What can hang from each mark:
H: R V
E: R
A: V
V: A T
N: R V
T: Q V
R: H N
Q: T
Y: T

Each row was made from one small tree. The marks that hang from a mark follow it in brackets, in alphabetical order. Every link used is in the known rows. Write each row's tree.
Known rows:
E(R): [ -4 -22 -20   3   3   8  -2 -16 -12  23 -10  14   1   8  -1 -11  25  11
  11 -48   4]
A(V(T(Q))): [-48 -45 -22  32  -2 -25  11  -7 -15  -7  28 -30 -39  -1   5 -34  -5 -33
  50 -53   0]
N(R(H(V(A)))): [ 9 25 -8  7 -4 -8 13 11 -8 35 -7 28 25  9 21 -3  9  3 13  4 25]
H(R): [ 16   0  -2  23 -15  11  -5   1 -10  11 -13   9 -26  -2  13 -23 -12  22
  10 -32   6]
R(H N(V(A T(Q)))): [ 21 -20  21   5 -23 -15  -3   7   3  10  27 -28 -15  10  11  -7  34  11
  20  24   5]
T(Q V(A)): [-33 -63  -4  51  -4 -23  -1 -32 -24 -19  45 -24 -35  10  17 -32  27 -26
  17 -74  -6]
H(V(A T)): [-29 -35  27   6 -17 -33  -2  -2  -9 -11  38  -2 -53   6  29 -23 -23 -27
  20 -26  -3]
N(R(H)): [ 13  25 -24   6  -2  -1   5   8 -11  43 -24  21  40  12   8  -7  19   7
  18  -5  21]
N(R V(A)): [-10  13  -5  21 -25 -15 -21  15 -15  26  21  -2  26   2  28  10 -10 -23
   6  16  48]
Q(T): [ -3 -30 -24  13  -8   2 -15  -7 -16  26  31 -23 -17  22  12 -16  17 -11
  15 -46 -15]
Y(T(Q V)): [ -15 -112    2   32   13   -7   13  -38  -21  -10   18  -40  -19   26
    6  -59   39  -19   38  -61  -29]
N(R): [ -2  22 -26  10  -7   1  -5  -3 -14  35 -20  18  34  11   6 -12   9  -4
  19 -22  23]
H(R(N) V(A)): [ 24  17  37  20 -26   4  15   3   2  -6  19  26 -57 -11  33 -16 -12  32
  -6  -2  14]
H(R V(A T(Q))): [  1 -33  43  19 -13 -20  21  -8   3 -31  35  -6 -58   2  30 -38 -23   9
  22 -17   0]
N(R V(A T)): [-26  -3   0  16 -26 -30 -15   9 -12   7  29 -23  25   4  17  -4 -11 -30
  20  15  35]
H(V): [ -4 -23  11  -1 -20  -7 -10   1 -11  32   8  23 -38  15  29 -17 -10 -15
  10 -21   2]
V(A T(Q)): [-33 -62  19  23   3 -38  -8 -21  -6 -48  50 -48 -40  10  13 -35  -5 -26
  47 -50  -6]
N(R(H) V(A T)): [-11   0   1  12 -21 -33  -4  20  -9  14  24 -20  32   5  19   2   0 -19
  19  32  33]
R(H): [ 13 -15  -9   6  -5  -5  -9  13 -13  34  -9   7 -10  13  15  -8  13   4
  18 -18  -1]
R(H(V(A T(Q))) N): [ 22 -13  30  -2 -14 -15  19  -1   8   6  21  -3 -33  11  15 -18  34  19
  21  10  -7]
E(R(H(V(T)) N)): [ 18 -11   1 -13  -3   4  24 -11   3  27  -8  17  -2  10  -5 -13  50  34
  11  -9  -6]

Write each row's tree:
[  9   2  42  14 -27 -12  22  -3   4 -23  26   5 -59  -9  22 -30 -13  25
   9  -3   1] | H(R(N) V(A T))
[-10 -24  -4   4 -23 -20  -9  -4  -4  25  13 -29  41  23   6 -19  11 -24
  33  15  24] | N(R V(T(Q)))
[ 18  -1  32   1 -31  -2  22  -7   5   3   3   9 -44   2  10 -38  -2  30
  12  -1  -8] | H(R(N) V(T))
[ 16 -16  49  15 -20 -11  28 -13  11 -31  34  -5 -57  -1  22 -37  -3  26
  18  -5  -2] | H(R(N) V(A T(Q)))
[ 23   4  11  16 -33   9  -3   0  -2   9  -2  -8 -22  -3   5 -23   4  29
   9  -2   7] | H(R(N(V(T))))
[-30 -36 -28  39 -13 -13  -6 -14 -30   6  54 -27 -29  10  16 -16  22 -23
   0 -65 -18] | Q(T(V(A)))
[  4 -18  26   5 -24 -10  16  -1  -2   1   6   8 -44   5  19 -38 -21  12
  16 -13  -8] | H(R V(T))
[ 13  12 -14   4 -24  -6 -11  23 -11  57  -5   5  47  14  18   8  12  -7
   9  36  36] | N(R(H) V)
[ 23 -10   9  -5 -30  -8  -7  11  -1  33   6 -18  -7  12   3  -8  35  14
  16  27   0] | R(H N(V(T)))
[ 14  -9   6  -7  -1  -1  24 -10   2  15   4  15  -9   4   1  -9  43  31
   9 -10  -1] | E(R(H(V(A T)) N))
[  5 -21  -2   0 -18 -22   1   6  -1  32  10 -26  47  24   8 -13  22 -12
  33  33  21] | N(R(H) V(T(Q)))
[ 34  14  26   7 -31  14  16   0   3  20  -3  30 -43   0  21 -24  -1  36
  -2   0   4] | H(R(N) V)
[ 27   3  13   9 -27  -5 -12  18  -3  28  17  -6 -15   2  19   8  27  14
   3  26  16] | R(H N(V(A)))
[ 14  23 -13   0  -6  -3  12  10  -8  47 -19  30  32  14  16  -6  14   5
  15   5  20] | N(R(H(V)))
[-16  -6 -10   2 -30 -20 -14   5 -11  33   5 -19  40  14   5 -12   1 -25
  23  17  26] | N(R V(T))
[21 -2  3 -4 -1  7 21 -6  1 23  0 25 -8  4  6 -2 44 35  2 -9  5] | E(R(H(V(A)) N))
[  6   5  -1   4   0 -15  19   1  -2  21   1  11  25  16  16 -15  16   1
  27   2  17] | N(R(H(V(A T(Q)))))
[ 33   1   6  -1 -30   2 -12  16  -2  46   1  -3  -6  10  11   3  35  18
   6  28  10] | R(H N(V))
